Each row was made from one path, in order. Every step used is in the known rows, and no mark comes twice. Write each row's path.
Known rows
ruzi > tovi: [23.3,24.0,40.9,24.3,-42.4,-28.4,34.8,32.6,91.3,5.5,30.4,35.7,-21.2,71.1,3.4,25.6,-14.8,41.4,0.2,-20.2,-13.7,-0.2]
levo > ruzi > tovi: [19.1,14.2,46.7,24.0,-13.5,-12.0,38.1,19.8,64.2,10.0,26.7,36.1,-30.0,75.4,-27.9,26.2,-12.1,43.5,-0.7,-22.8,-2.9,24.5]
soge > ziket > levo > ruzi: [6.3,46.8,57.3,23.5,-18.8,0.5,26.8,20.6,12.1,9.9,-11.7,19.1,-12.9,31.8,12.1,4.3,6.6,44.8,-1.2,-42.4,-11.5,-34.0]
tovi > mulim > soge: [25.3,-1.3,26.3,19.3,-64.7,-7.5,3.0,33.4,46.1,-9.7,59.5,-19.1,13.6,42.0,-36.9,21.5,-32.9,46.7,4.9,3.7,-8.4,-16.7]
tovi > mulim > fegin: [23.3,17.7,26.2,21.0,-31.8,-21.2,25.4,50.0,76.4,-14.7,39.8,11.6,-10.5,41.3,-10.4,24.5,-60.8,30.2,-8.2,-33.2,-25.3,-13.5]
mulim > fegin > ruzi > levo: [29.7,53.4,45.1,20.9,-84.2,-22.1,31.0,61.5,37.6,-11.7,30.0,26.5,-33.2,39.8,12.3,4.6,-6.3,32.2,-26.7,-31.4,-35.9,-19.5]
ruzi > soge > ziket > levo: [11.1,61.8,36.7,20.0,-61.9,-12.3,16.3,20.9,47.0,-0.9,3.2,13.1,1.0,23.3,41.1,-4.0,9.9,31.6,10.3,-20.5,-8.8,-58.6]
mulim > soge: [25.9,22.5,30.8,17.4,-78.1,-18.9,17.4,40.3,46.4,6.7,59.2,-15.8,7.8,56.7,-3.7,35.7,-14.0,50.6,-6.0,4.9,-9.9,-12.4]
fegin > ruzi: [29.4,20.1,63.3,27.4,-89.0,-16.2,18.0,48.0,35.0,-3.6,28.0,15.8,-12.3,34.5,-21.7,18.9,-5.3,39.6,15.6,-13.9,-38.4,-15.6]
ruzi > soge > ziket: [15.0,40.9,48.5,23.1,-66.9,-15.4,31.4,35.7,57.5,-1.4,31.1,3.3,2.7,34.3,16.7,16.0,12.6,28.6,-10.6,-5.4,-12.9,-26.9]
ziket > levo > ruzi: [15.9,38.4,43.3,19.2,-25.1,-4.6,7.8,11.7,29.6,7.0,6.2,20.3,-15.7,46.1,-8.8,10.6,-21.4,47.4,12.3,-41.2,-12.9,-27.9]
fegin > mulim > soge > ziket: [15.6,26.4,53.3,21.9,-80.8,-7.9,43.3,49.4,26.0,3.1,21.7,-32.0,7.8,41.3,5.1,23.6,29.1,42.5,22.2,24.4,-14.1,-18.1]
ruzi > levo > ziket: [13.0,57.8,44.6,17.6,-42.5,-19.1,15.4,43.5,56.0,-5.1,45.9,21.6,-40.1,65.0,12.2,4.8,13.2,52.1,-38.2,-28.3,-16.2,-20.2]
tovi > mulim > soge > ziket: [15.4,4.3,40.5,24.5,-58.0,-3.3,23.6,43.3,26.8,-7.5,43.5,-22.1,16.5,28.8,-17.7,16.0,-4.4,42.7,-9.5,0.9,-8.7,-23.3]
fegin > mulim > tovi: [22.9,16.4,34.9,14.1,-64.0,-29.2,47.0,42.7,59.8,-0.7,10.0,9.6,-8.7,44.5,-6.8,34.4,0.6,39.5,23.3,0.5,-29.3,-21.7]
soge > ziket > levo > ruzi > tovi > mulim: [3.5,17.9,45.1,28.6,13.7,7.4,27.8,7.9,35.9,-2.5,-16.8,39.4,-22.7,39.5,-14.7,-12.7,-5.1,38.7,16.7,-41.7,1.2,-14.0]
mulim > soge > ziket > levo > ruzi > fegin: [5.4,54.4,49.0,24.3,-50.8,2.5,40.3,22.7,-26.2,2.2,11.3,-5.1,-19.4,31.8,21.7,4.9,-0.7,43.2,-6.1,-15.9,-6.0,-11.5]
ziket > levo > ruzi > tovi > mulim > fegin: [14.0,24.3,12.1,19.7,21.9,-5.5,32.0,16.1,60.1,-7.3,3.5,45.2,-35.8,57.5,-12.7,2.2,-51.7,33.4,16.2,-50.9,0.3,5.6]
tovi > mulim > soge > ziket > levo: [11.1,27.5,31.2,21.4,-52.0,0.6,7.7,28.4,19.2,-6.0,15.5,-12.9,14.4,18.9,6.4,-3.5,-6.9,46.1,10.7,-13.2,-2.9,-54.3]

Write each row's path
[20.0,30.6,43.5,18.4,-78.0,-33.8,58.8,43.5,46.3,-12.5,7.8,11.9,-28.8,39.0,4.5,29.3,-16.7,29.6,22.7,-0.3,-42.1,-10.4]
ruzi > fegin > mulim > tovi
[16.7,54.8,51.8,25.7,-87.7,-2.9,16.5,26.4,14.0,-7.0,-4.4,18.4,-5.2,5.5,19.3,-13.0,27.5,27.9,29.5,-12.8,-21.2,-50.4]
fegin > ruzi > soge > ziket > levo
[4.7,31.6,27.3,24.5,28.2,0.1,51.2,25.3,42.5,-4.5,-9.6,41.8,-33.5,42.1,7.7,-3.1,-24.5,30.3,3.8,-51.9,3.5,-0.9]
soge > ziket > levo > ruzi > tovi > mulim > fegin
[18.6,50.4,58.7,22.2,-71.0,-10.4,16.1,50.5,24.1,-12.1,39.5,29.5,-45.4,48.5,-9.7,-5.8,29.9,50.0,-17.2,-20.7,-29.2,-11.5]
fegin > ruzi > levo > ziket
[16.1,28.8,45.8,22.9,-72.5,-14.1,39.6,50.8,26.5,7.4,45.0,-18.5,9.8,40.7,14.1,30.4,13.8,46.8,-20.3,5.4,-7.1,-19.9]
mulim > soge > ziket
[29.1,33.5,44.7,23.7,-73.4,-23.3,42.8,65.0,42.3,-5.2,34.1,19.2,-23.9,40.5,-1.4,28.8,-25.9,31.8,0.1,-22.6,-37.2,-0.9]
mulim > fegin > ruzi
[11.3,51.2,58.0,23.4,-48.0,-2.7,21.9,13.1,12.0,-9.5,-19.9,12.1,-39.0,36.7,-6.2,-1.4,-24.0,34.8,53.4,-23.2,-32.4,-15.7]
ziket > levo > ruzi > fegin > mulim
[8.1,31.2,66.4,26.3,-63.7,4.7,59.4,38.3,-18.3,-5.0,18.1,-27.1,-20.4,38.4,-14.0,18.0,15.6,36.1,19.5,16.9,-17.0,20.2]
levo > ruzi > fegin > mulim > soge > ziket
[21.4,48.1,45.4,25.1,-79.8,-13.4,56.8,60.4,29.8,-9.9,27.1,11.3,-14.2,21.1,19.3,15.2,9.2,17.3,-3.7,-8.1,-23.3,-5.9]
mulim > fegin > ruzi > soge > ziket
[8.7,40.9,41.0,19.0,-34.1,6.5,27.0,19.6,-11.2,13.8,12.5,-9.2,0.6,36.9,7.4,10.7,14.9,50.7,-1.9,-16.1,6.2,-24.8]
mulim > soge > ziket > levo > ruzi
[10.4,22.8,23.0,23.7,-32.9,-3.2,24.8,22.1,43.3,-4.5,12.6,12.1,-1.5,37.3,10.9,-6.7,0.5,43.7,17.1,-11.2,7.1,-30.7]
ruzi > tovi > mulim > soge > ziket > levo
[16.7,68.0,34.6,22.1,-76.3,-10.2,41.7,44.0,22.4,-9.4,0.5,22.2,-15.3,10.8,41.3,-3.6,7.6,20.1,16.9,-22.1,-19.0,-35.5]
mulim > fegin > ruzi > soge > ziket > levo
[29.0,-11.6,33.5,27.4,-73.8,-2.5,21.0,32.4,36.3,-13.4,48.3,9.2,-7.8,44.6,-53.6,9.0,-9.3,41.1,32.7,12.8,-11.7,17.8]
fegin > ruzi > tovi > mulim > soge
[19.1,3.8,24.2,22.7,17.0,-8.7,48.8,30.0,71.3,-7.7,31.9,35.2,-34.4,67.4,-35.6,21.6,-51.8,30.8,-3.0,-36.7,-3.3,36.3]
levo > ruzi > tovi > mulim > fegin
[11.4,30.1,51.9,22.4,-38.4,0.9,34.7,21.5,28.1,3.0,26.9,3.9,-5.4,37.8,-13.4,17.9,14.9,31.1,-11.5,-9.1,-2.0,-3.5]
levo > ruzi > soge > ziket
[5.7,41.5,49.9,26.0,0.2,-3.5,43.3,14.7,34.9,12.7,-15.2,42.3,-29.4,53.0,15.8,1.3,13.6,42.5,5.8,-41.0,1.8,-11.4]
soge > ziket > levo > ruzi > tovi
[10.1,-8.5,39.9,26.3,-9.3,10.2,44.0,20.8,23.4,-0.4,36.8,0.7,-6.8,53.2,-43.0,13.8,4.8,43.1,-3.4,-1.5,14.3,24.2]
levo > ruzi > tovi > mulim > soge > ziket
[7.6,17.0,35.4,21.5,-22.0,17.0,11.4,13.7,-9.5,-2.4,11.2,-12.7,7.0,23.2,-23.5,-3.1,-3.9,48.0,8.5,-17.9,5.5,-27.2]
tovi > mulim > soge > ziket > levo > ruzi
[11.9,49.7,42.5,18.7,-76.5,-4.2,26.5,33.2,13.2,2.1,-7.3,-22.7,5.6,27.9,28.9,4.9,26.7,46.1,42.9,8.2,-10.9,-46.6]
fegin > mulim > soge > ziket > levo
[15.5,45.1,30.3,24.2,-60.7,0.8,24.8,39.8,24.0,-25.0,-1.1,18.5,-9.2,-3.2,9.7,-18.2,-10.3,15.4,27.4,-22.3,-20.7,-38.6]
tovi > mulim > fegin > ruzi > soge > ziket > levo
[8.2,63.5,49.7,24.2,-89.6,-7.8,38.7,35.8,-0.3,-8.7,-6.6,-19.0,-14.1,23.1,40.8,-1.4,10.9,35.8,40.4,8.9,-23.8,-36.4]
ruzi > fegin > mulim > soge > ziket > levo
[15.4,6.1,12.6,19.0,-9.4,8.6,8.5,-4.4,31.4,-1.8,23.0,16.1,-10.9,54.7,-38.5,-1.0,-25.2,49.3,30.0,-13.5,15.0,3.6]
ziket > levo > ruzi > tovi > mulim > soge
[15.4,16.6,38.0,29.0,-60.9,5.4,23.6,29.3,9.4,-10.5,3.6,16.7,-6.6,21.8,-9.5,-15.5,16.3,40.8,38.0,-3.2,-6.7,-20.8]
fegin > ruzi > tovi > mulim > soge > ziket > levo
[4.2,29.8,43.8,25.7,-36.5,13.8,26.4,18.0,-23.2,-13.8,10.0,-9.1,-13.0,17.9,-10.7,-9.1,-20.8,38.1,8.0,-19.1,-7.3,-18.2]
tovi > mulim > soge > ziket > levo > ruzi > fegin
